What can hang from each mark
kapur: fizapu lazus vura
fizapu: dazuz kapur mefur
mefur: beki fizapu
lazus: beki kapur
dazuz: fizapu
beki: lazus mefur

Each row was made from one small tree. The marks that hang from a mark follow it in brackets, in alphabetical order. Every link used is in the known rows. Write each row's tree.
Known rows
beki{lazus{kapur} mefur}: [ -5.1  22.1  16.7 -30.2  -7.3  44.0   6.3  -3.1  -3.9  20.5   2.5  -1.4
  -6.7 -13.3   0.7  -3.5  14.2 -12.1  -0.8 -27.1  -3.4 -24.0  -7.4  22.2
  -7.4  -3.3 -23.4]
lazus{beki kapur}: [ -2.5  -0.9  -4.8  -6.2  -0.5   4.5  -8.1   7.1   8.6  19.1   2.4   3.8
  -9.6  -6.3  -5.9  -3.2  25.1  -5.5   3.7 -11.1  -9.3  -9.5  -5.8   0.2
   1.5  -7.7 -13.1]
beki{lazus}: [  0.8  17.5  10.8 -31.8  -5.0  11.7   4.5  -1.0  -1.0  22.9  -2.3  -0.5
  -5.6  -8.4   2.0  -1.3   2.6 -10.3  -3.3 -14.4  -7.8 -14.3  -5.9   3.6
  -3.0  -4.4  15.1]
lazus{beki{mefur{fizapu}} kapur{vura}}: [-20.6  -0.9   5.6 -17.0  -6.1  42.2 -12.9  19.9   0.2  24.0   1.9  17.4
  -8.7 -12.4  -5.8   0.3  11.1   3.0  -9.4  -5.3   3.3 -13.7  -9.1  -3.5
 -34.6 -12.8 -23.5]
dazuz{fizapu{mefur}}: [-15.5   4.8  -2.3  -2.6   0.6   4.8  -0.1  -7.2  20.2  34.0  -5.1  11.1
 -11.0 -11.1  -2.3  -5.7  -1.7  -4.6   0.5   0.1   8.5   0.6   4.0   3.8
 -11.2  -4.8  12.2]
kapur{fizapu{dazuz} vura}: [ -4.7  -9.2   0.2  -2.5  -5.9   8.5  19.0   1.4  11.7  35.8  -1.4  -0.6
   1.0 -10.0   2.7  15.7 -13.4  17.3 -16.2 -10.5   0.6   0.0 -11.1  -2.1
 -44.0 -13.2  11.6]
kapur{fizapu lazus{beki{mefur}} vura}: [-23.4  -1.8  10.2 -33.9  -9.5  34.7 -10.5  -0.7 -11.0  21.3  -7.2  -6.9
  23.9 -11.7  -1.8  16.9 -13.3  18.9 -17.8 -31.0  12.5  -9.2 -12.9 -12.9
 -62.1  -9.8 -18.7]
mefur{beki}: [-8.5  5.0 -1.5 -3.5 -4.6  7.3 12.7 -4.0 -2.0  8.4 -9.1  9.7 -8.0 -9.1
 -4.0 -0.4  0.3 -4.5  0.9  6.6 -6.7 -3.1 -3.8 27.3 -4.9  0.6  6.2]
mefur{fizapu{kapur}}: [ -8.2   7.5 -11.3 -10.0  -3.9   4.9   2.7  16.3   4.8  39.7   0.9  17.9
 -14.1  -6.9  -9.9  -4.2  -5.5  -5.8  -2.9   7.0 -32.6  -0.1 -10.7   0.3
 -15.5  -0.4  14.3]
dazuz{fizapu}: [-10.5   4.2   0.0  -7.6  -2.3   6.9   2.3  -7.4   8.1  16.6  -9.5  16.1
 -12.0  -7.6  -5.9  -3.6  -9.0  -7.1   1.0 -10.7  -4.7  -4.7   3.1   5.2
  -0.7  -1.7   4.5]
fizapu{dazuz kapur mefur}: [ -5.2   6.1 -10.8  23.6   2.6  -0.6  18.4   0.3  33.5  72.2   2.4  -4.4
  -6.0 -15.1  -0.4   1.8  14.6  -0.8  -4.8   5.9 -19.0   6.2  -2.4  -1.5
 -17.2 -11.3  17.8]
lazus{beki kapur{fizapu}}: [  0.9  -1.4  -8.0 -18.1  -5.6   4.4  -4.9   7.6   4.6  17.7   5.0   3.6
  -3.3  -5.0  -4.9   3.2  10.6   3.8   3.6 -15.8  -5.1  -8.7 -16.1   3.5
 -12.4  -2.7 -13.1]
mefur{beki fizapu{kapur}}: [-12.1   9.1 -10.9  -8.8  -6.8   3.1  14.4  13.9   1.2  32.4  -2.6  25.7
 -15.3  -7.9  -7.8   0.2  -8.5  -5.1  -1.4  23.5 -34.0   1.7  -8.3  26.3
 -17.7   1.5  16.3]
mefur{beki{lazus{kapur}}}: [  0.5  12.4   6.5 -31.4  -7.3  11.6  22.6  -4.6   0.2  17.3   5.5  10.3
  -7.6  -9.1   4.4   2.2  10.5 -10.6   0.7  -0.5 -10.7 -14.5  -3.4  45.3
  -9.4  -7.6   0.2]
lazus{beki{mefur{fizapu}}}: [-16.6  19.8   6.9 -13.3  -7.7  37.2 -20.7  18.4  -2.4  17.2  -8.6  16.7
 -10.8 -11.4  -9.3  -8.7   4.5  -6.0   1.5   0.5   0.5 -13.7 -15.1 -13.5
  -3.0   5.5 -16.9]
beki{lazus{kapur} mefur{fizapu}}: [-10.5  25.9  14.4 -42.0  -9.5  44.9   3.5  13.2  -5.1  25.4   6.0  16.9
 -13.5 -11.8  -0.9  -8.5   3.8 -12.4  -0.6  -8.0  -4.7 -23.0 -12.5  19.7
 -13.8  -2.8 -20.9]
fizapu{dazuz kapur{lazus vura} mefur}: [-20.8 -11.5  -6.8   4.3   4.2  -0.7  23.3  -4.5  27.3  80.6   4.8  -7.8
  17.0 -15.3   5.2  15.1   1.3  16.9 -21.6  -0.8 -10.5   9.6   5.3  -2.2
 -69.4 -27.0  17.5]
kapur{fizapu{mefur{beki}}}: [-10.6   7.2  -5.5 -10.9  -7.5   3.5  12.9   0.0   5.5  24.3  -3.0   5.0
  -1.9  -9.9   0.1   6.0  -8.5   5.6  -3.3  13.9  11.4   4.0 -13.5  29.6
 -30.1   0.4  13.0]
dazuz{fizapu{kapur mefur}}: [-14.2   3.2  -9.9   3.2   1.8   1.8   6.0  -5.3  26.4  54.2  -2.1   9.0
 -11.2 -12.6  -5.5  -2.6   1.0  -6.0  -3.0  -2.9 -18.6   4.4   6.3   4.0
 -16.7  -6.7  21.8]
kapur{fizapu{dazuz} lazus{beki} vura}: [-12.9 -10.4   0.3 -19.6  -4.8   0.3   7.3   2.3  10.8  44.2  -3.8  -2.9
  22.3  -9.1   5.0  21.9 -10.3  24.2 -19.1 -13.8   4.2   0.0  -8.1 -15.9
 -59.0 -16.4   0.0]

Write each row's tree
[-13.4 -11.7  -6.2  -1.4   1.3  -2.1   9.1   0.3  19.8  65.5  -1.7  -4.4
  16.1 -11.3   1.1  18.4   6.4  14.8 -19.3 -11.3 -24.9   2.2   3.6 -16.7
 -52.0 -23.6   8.3]	fizapu{dazuz kapur{lazus{beki} vura}}
[ -5.8  22.8   9.2 -41.2 -11.0   9.7  13.7  11.7  -4.3  21.4  -3.1  23.3
 -12.7  -8.2   2.8  -2.0 -10.7  -9.3  -2.7  21.3  -8.2 -11.7  -9.9  27.5
 -11.8   0.1  19.4]	mefur{beki{lazus} fizapu}
[ -2.4 -15.2  -5.7  -3.0  -3.8   8.4  24.1   2.8  13.6  38.7   8.8   2.3
  -1.8  -9.1   3.0  15.4  -3.1  16.0 -13.8 -12.9  -1.3  -1.5 -10.4  14.5
 -47.8 -19.1  -5.0]	lazus{kapur{fizapu{dazuz} vura}}
[ -7.5   4.0  -1.5 -18.4  -5.1  -1.7  19.9  -1.6   6.9  37.7  -1.2  -1.2
  16.3  -7.5   1.9  10.1 -19.4  15.5  -8.3 -12.6  -1.5   1.1 -13.3   7.3
 -38.2  -5.4  -9.2]	kapur{fizapu{dazuz} lazus}
[-21.2 -11.9  -2.3 -30.5  -4.3   1.0  -7.6   2.0   7.2  43.5   1.5  -6.8
  24.0  -9.7   3.1  16.9  -7.9  22.7 -18.2 -10.5  19.8   3.3 -10.0 -15.0
 -72.2 -18.3  12.4]	kapur{fizapu{mefur} lazus{beki} vura}
[-20.8  13.0   8.1 -19.0  -4.3  31.1 -14.2  -1.6  -7.0  19.8 -11.2  -3.3
  15.0 -11.2  -5.7   0.4   5.7  -0.5  -2.9 -23.0   4.3 -12.0  -6.5  -9.0
 -19.9   2.6 -29.5]	kapur{lazus{beki{mefur}}}
[ -1.1  23.0   1.3 -19.5  -8.0   5.5  31.6  11.8  17.1  59.8   0.7  22.0
 -14.2 -11.8   5.9   5.3  -4.7  -6.9  -7.3  26.9 -34.8  -6.0  -6.8  27.4
 -15.7  -5.9  24.0]	mefur{beki{lazus} fizapu{dazuz kapur}}
[ -5.2 -15.9  -4.7 -21.1  -5.5  12.0  11.6   2.4  -0.9  18.8   7.9   2.3
  -1.4  -6.9  -1.7  12.2  -5.6  13.6 -11.3 -20.7  -1.3  -4.6 -11.0  14.1
 -49.9 -16.0  -0.8]	lazus{kapur{fizapu vura}}
[  5.2  10.9   5.4 -46.2  -9.3  11.8  12.9   0.2  -0.3  23.8  11.0   0.9
  -2.4  -6.2   2.0   3.9  -1.1  -3.1  -2.7 -21.8  -6.6 -15.0 -17.0  23.0
 -21.4  -6.0  -0.2]	beki{lazus{kapur{fizapu}}}
[  3.0  13.7   4.8 -45.0 -11.7  10.2  25.5  -2.2  -3.6  16.7   6.6   8.2
  -2.6  -6.9   5.9   8.8  -3.5  -2.0  -2.8  -4.8  -8.1 -13.2 -13.5  47.3
 -24.2  -3.1   1.3]	mefur{beki{lazus{kapur{fizapu}}}}
[-20.9 -11.0  -6.5   1.5   3.1   7.3   8.4  -6.4  23.8  56.5  -1.1   7.2
  -6.8 -14.4  -1.5   7.8  -3.9   3.7 -15.9  -4.6 -13.4   5.7  10.3  -1.6
 -44.1 -19.4  32.1]	dazuz{fizapu{kapur{vura} mefur}}
[-11.2   5.0  -4.7 -12.9  -3.1  -6.0   3.1   2.1  24.8  59.8   0.3  -6.7
  19.1 -11.2   4.4  10.7  -0.3  16.3  -7.6   0.1  13.9   3.5 -12.5 -10.5
 -40.7  -7.5  -1.3]	kapur{fizapu{dazuz mefur} lazus{beki}}
[ -6.5 -10.5  -5.9  16.0   1.3   6.2  21.0   0.2  21.1  59.2  -1.5  -1.3
  -4.4 -13.1  -0.6  11.8   2.9   7.7 -15.5  -7.8 -29.1   2.7   1.3  -3.9
 -36.1 -20.2  19.5]	fizapu{dazuz kapur{vura}}
[ -3.8   2.3  -8.2   5.1  -5.3   1.6  33.4   0.8  25.2  45.5   8.3   7.0
  -4.9 -12.8   5.1   8.1   5.0   9.1  -0.9  17.8   6.9   3.6 -11.4  43.6
 -30.7 -10.1  -5.4]	lazus{kapur{fizapu{dazuz mefur{beki}}}}
[-13.0   7.4  -9.1 -11.4  -2.7  -2.8  18.0  12.8  14.4  61.6   2.8  15.2
   4.3  -8.3  -1.3   3.9 -13.1   4.6  -7.8   9.3 -30.0   2.8  -6.7   4.0
 -37.5  -6.8   1.5]	mefur{fizapu{dazuz kapur{lazus}}}
[ -3.9 -14.8  -5.8 -21.3  -4.8   7.9  -3.4   7.9   3.4  21.6   6.5   2.6
   0.5  -6.8  -1.7  12.2   6.1  13.3 -10.3 -18.7   0.0  -6.6 -11.9  -2.2
 -40.9 -17.7  -2.5]	lazus{beki kapur{fizapu vura}}
[-15.3   3.0  -9.0   5.9   2.8  -5.2  20.8  -4.8  28.5  76.5   4.2  -6.4
  11.5 -12.8   1.6   5.4   4.2   7.0  -9.4   1.3 -16.7   8.1   0.3   3.0
 -39.7 -13.3   8.5]	fizapu{dazuz kapur{lazus} mefur}
[-11.2  20.9  -1.6   9.4  -3.7  30.3  -2.9  19.2  18.3  57.6  -5.9  13.3
 -12.3 -14.5  -6.1  -0.6  11.1  -3.2  -3.3   4.9 -24.9  -7.6 -10.7 -14.1
  -6.3   1.5 -10.4]	lazus{beki{mefur{fizapu{dazuz kapur}}}}
[-17.0  19.4  -1.8  -7.2  -6.3  37.2  -1.0  13.7  -1.8  35.8  -4.3  14.2
 -12.3 -12.0 -10.6  -7.1  -4.6  -6.9  -3.1  -4.6 -26.2  -7.8 -12.4   2.7
 -15.7   5.6  -7.4]	beki{mefur{fizapu{kapur}}}
[ -7.3 -15.3  -3.9  -7.9   0.0  10.3  -6.3   6.4   7.2  23.4   3.2   3.2
  -3.6  -8.9  -3.7   6.8  20.7   3.6  -7.8 -13.6  -3.9  -7.8  -0.9  -5.5
 -27.8 -19.8  -3.0]	lazus{beki kapur{vura}}
[ -5.5   9.4 -10.9   6.4  -1.8   2.1  16.2  17.1  19.9  57.2   1.2  17.6
 -15.9  -8.5  -4.0  -1.3  -2.7  -1.3  -5.1  14.4 -32.8   1.9  -9.4  -0.8
 -13.1  -6.2  10.8]	mefur{fizapu{dazuz kapur}}
[-12.2  -7.3  -1.6   4.7  -5.6   4.2  29.2  -0.3  20.8  48.4  -1.6   4.2
   3.6 -14.9   7.7  19.0 -10.1  19.2 -17.4  18.9  15.8   7.1  -8.0  23.0
 -57.7 -16.1  20.6]	kapur{fizapu{dazuz mefur{beki}} vura}
[-31.6   1.3   2.0 -27.0  -6.0  37.0   3.9   9.7  -8.7  42.4  -1.5  10.5
  11.0 -12.7  -6.6   7.6 -17.4   9.4 -20.5 -11.6 -19.5  -4.6  -5.0   1.2
 -68.1  -9.9  -8.1]	beki{mefur{fizapu{kapur{lazus vura}}}}
[-11.5   2.0  -9.3 -15.2   0.1  -3.1  -5.1  -0.2   5.3  43.6  -3.2  -2.9
  12.1  -7.7  -6.6   5.1   8.0   0.5  -4.3 -16.3 -28.8  -1.2  -2.1 -11.0
 -24.2  -7.2   1.6]	fizapu{kapur{lazus{beki}}}
[-12.5   5.9 -10.8   8.6  -1.7   0.8  16.5  -3.6  15.0  45.7  -2.3   4.2
  -6.8 -13.0  -2.6   2.0   8.3  -3.6  -3.1  15.9 -17.7   5.3  -2.2  25.9
 -21.3  -5.9  21.9]	fizapu{kapur mefur{beki}}
[-18.8   7.0  -9.0 -25.2  -7.5  -1.0  17.5   9.5  -4.2  34.8  -1.1  23.7
   4.2  -6.5  -5.8   4.1 -17.8   1.4  -5.4  18.3 -30.1   2.5  -4.5  29.1
 -41.4  -1.0   6.1]	mefur{beki fizapu{kapur{lazus}}}
[ -2.5  23.3   9.7 -24.5  -9.9   8.6  26.7  12.7  11.3  41.0  -2.8  24.4
 -15.0 -11.2   9.0   1.9  -8.4  -6.2  -5.0  29.5  -8.2  -9.5  -7.8  27.0
 -10.6  -3.5  14.5]	mefur{beki{lazus} fizapu{dazuz}}
[  7.4  14.7   4.9 -28.0  -9.8   7.6  38.7  -1.5  12.4  35.2   5.7   7.5
  -4.3 -10.4   9.6  11.9  -1.7   1.7  -4.0   2.5  -8.1 -12.5 -12.0  47.1
 -21.1  -9.0  -2.0]	mefur{beki{lazus{kapur{fizapu{dazuz}}}}}
[  3.2   0.4  -6.9  -2.0  -3.4   3.7  23.2   2.6  15.2  34.8   7.3   3.4
  -4.9  -7.4   0.9   5.8   2.0   7.4  -1.0  -9.9  -6.1  -3.4 -15.2  19.9
 -18.5  -7.9 -16.7]	lazus{kapur{fizapu{dazuz}}}
[ -9.7 -14.9  -6.8 -16.1  -2.8   6.9  -5.3   7.8  15.2  39.1   9.6  -2.0
   3.2 -11.0   0.7  11.9  12.8  14.5 -12.3  -7.3  12.6  -0.1 -11.1  -2.7
 -50.6 -21.3   5.7]	lazus{beki kapur{fizapu{mefur} vura}}
[-10.9  17.2   2.1 -21.9  -4.5   7.4  21.1 -10.8  22.1  57.0  -3.1  14.2
 -10.9 -14.2   6.8   3.9  -2.0 -11.8  -6.2   9.5 -18.9  -3.6   8.6  33.6
 -19.0  -8.6  36.0]	dazuz{fizapu{kapur mefur{beki{lazus}}}}
[ -7.0  18.8  11.0 -24.5  -6.4   8.8  15.4  -4.3   9.1  34.9  -1.8   3.2
  -4.5 -13.2   7.1   0.8   6.7  -8.5  -2.9  14.5   6.6  -6.9  -2.4  27.6
 -17.1  -6.0  24.4]	fizapu{mefur{beki{lazus}}}
[  4.0  -2.7   7.7 -30.8  -7.0  12.3  27.8   1.8  14.4  47.1  12.9  -1.2
   0.7 -10.9  11.7  16.8  -2.6  10.9 -16.0 -16.9  -2.4 -11.2 -10.2  16.9
 -47.5 -23.2   6.1]	beki{lazus{kapur{fizapu{dazuz} vura}}}
[-29.0 -13.0  -5.9 -14.9   1.9   3.3  10.7 -11.0  19.5  62.5  -0.7   6.8
  11.5 -13.0  -0.8  12.4 -12.7  10.7 -18.9 -10.4  -9.2   7.5  13.3   3.3
 -67.6 -22.5  22.1]	dazuz{fizapu{kapur{lazus vura} mefur}}
[-14.4 -12.0  -5.7  -4.3   0.1   8.3   9.2  -7.0  13.0  41.6  -6.0  11.7
  -7.9 -10.7  -5.3   8.5 -10.1   1.3 -14.4 -16.2 -27.8   0.3   9.5   0.4
 -34.9 -18.4  23.9]	dazuz{fizapu{kapur{vura}}}
[ -8.6 -14.0  -6.2   1.6  -1.5   7.6  22.0   3.8  26.7  55.3  12.9  -2.0
   1.2 -12.8   6.7  13.5   2.6  19.1 -14.7  -1.7  12.1   4.0 -10.1  12.9
 -57.5 -24.9   3.0]	lazus{kapur{fizapu{dazuz mefur} vura}}
[ -4.0   7.8  -3.3   3.8  -3.8   2.0  15.5   2.7  25.1  49.6   1.2  -2.9
  -0.4 -12.2   4.3   5.1  -1.6  10.5  -4.9   4.3  11.3   3.7 -14.9   2.8
 -25.7  -4.6   9.6]	kapur{fizapu{dazuz mefur}}
[-30.6   3.5  10.7 -31.6  -8.8  35.8 -16.1  14.7  -9.2  26.2  -6.1  12.0
  12.1 -11.6  -4.3   5.8  -9.1  11.3 -15.7  -8.2   8.5  -9.7  -7.3 -15.3
 -55.2  -8.4 -18.6]	kapur{lazus{beki{mefur{fizapu}}} vura}
[-16.2  18.8  -1.3  -6.6  -5.1  32.8 -16.3  18.4   2.2  38.6  -6.6  12.8
 -11.0 -12.0 -12.4  -5.5   8.1  -6.8  -2.0  -1.4 -25.2  -9.7 -11.4 -14.7
  -8.5   3.4  -7.8]	lazus{beki{mefur{fizapu{kapur}}}}
[-16.7   2.6 -10.1 -11.1   2.3  -5.1  -6.9   2.0  16.6  60.9   0.8  -7.6
  14.7 -11.0  -4.0   3.1  14.5   3.2  -6.0  -4.7 -15.1   3.7  -1.2 -12.8
 -36.1 -10.1  10.8]	fizapu{kapur{lazus{beki}} mefur}
[-10.1  -8.8  -2.3   3.2  -2.6   5.9  17.2   1.2  22.9  55.8   3.2  -4.8
   4.5 -14.8   5.3  14.6  -7.0  19.4 -17.8   1.2  15.7   5.9 -10.3  -3.0
 -54.2 -17.7  19.6]	kapur{fizapu{dazuz mefur} vura}
[-21.2  19.2   6.7 -14.6  -6.5  30.6  -4.7  15.2   7.2  42.0  -8.4  14.0
   8.4 -12.5  -1.4  -0.2  -2.4   4.3  -5.2   3.5   4.1  -9.1  -8.8 -11.4
 -24.1   0.0 -31.9]	kapur{lazus{beki{mefur{fizapu{dazuz}}}}}
[-19.2 -10.6  -1.5 -14.2  -3.0   0.9  20.0  -2.0  18.2  57.5   3.8  -6.7
  21.5 -12.7   8.2  18.5 -16.4  27.0 -21.8  -4.1  17.4   8.1  -7.5   1.1
 -77.0 -19.9   9.2]	kapur{fizapu{dazuz mefur} lazus vura}
[-18.3   6.5  -2.6  -0.7  -2.3   5.9  12.2  -8.5  17.3  27.4  -9.0  20.0
 -11.5 -12.6   0.0  -1.3  -5.6  -4.3   0.2  16.1  10.5   2.2   6.8  29.7
 -14.4  -2.7  13.0]	dazuz{fizapu{mefur{beki}}}
[-18.6   1.0  -9.4 -10.6   1.0  -2.6   7.7  -4.6  13.0  56.3   3.5  -5.7
  13.2 -10.3  -3.0   2.6   2.0   3.2  -7.3  -6.3 -16.3   5.6  -1.5   3.4
 -42.4  -9.6  11.3]	fizapu{kapur{lazus} mefur}
[ -8.0  33.3  19.0 -24.0  -9.7  41.5   9.7  13.3   7.5  42.8  -4.0  13.8
 -10.7 -14.5   4.6  -4.7  -4.3  -7.2  -5.4   2.6  -1.6 -18.1 -12.9   5.6
  -9.2   0.0  -9.1]	beki{lazus mefur{fizapu{dazuz}}}
[-10.1  -5.2  -8.2   4.6  -2.1   4.7  17.9  16.1  19.3  61.6   3.1  14.6
 -11.0 -11.6  -2.1   8.0  -7.6   8.1 -16.6  11.2 -28.8   3.2  -4.2  -5.3
 -40.6 -18.7  22.2]	mefur{fizapu{dazuz kapur{vura}}}
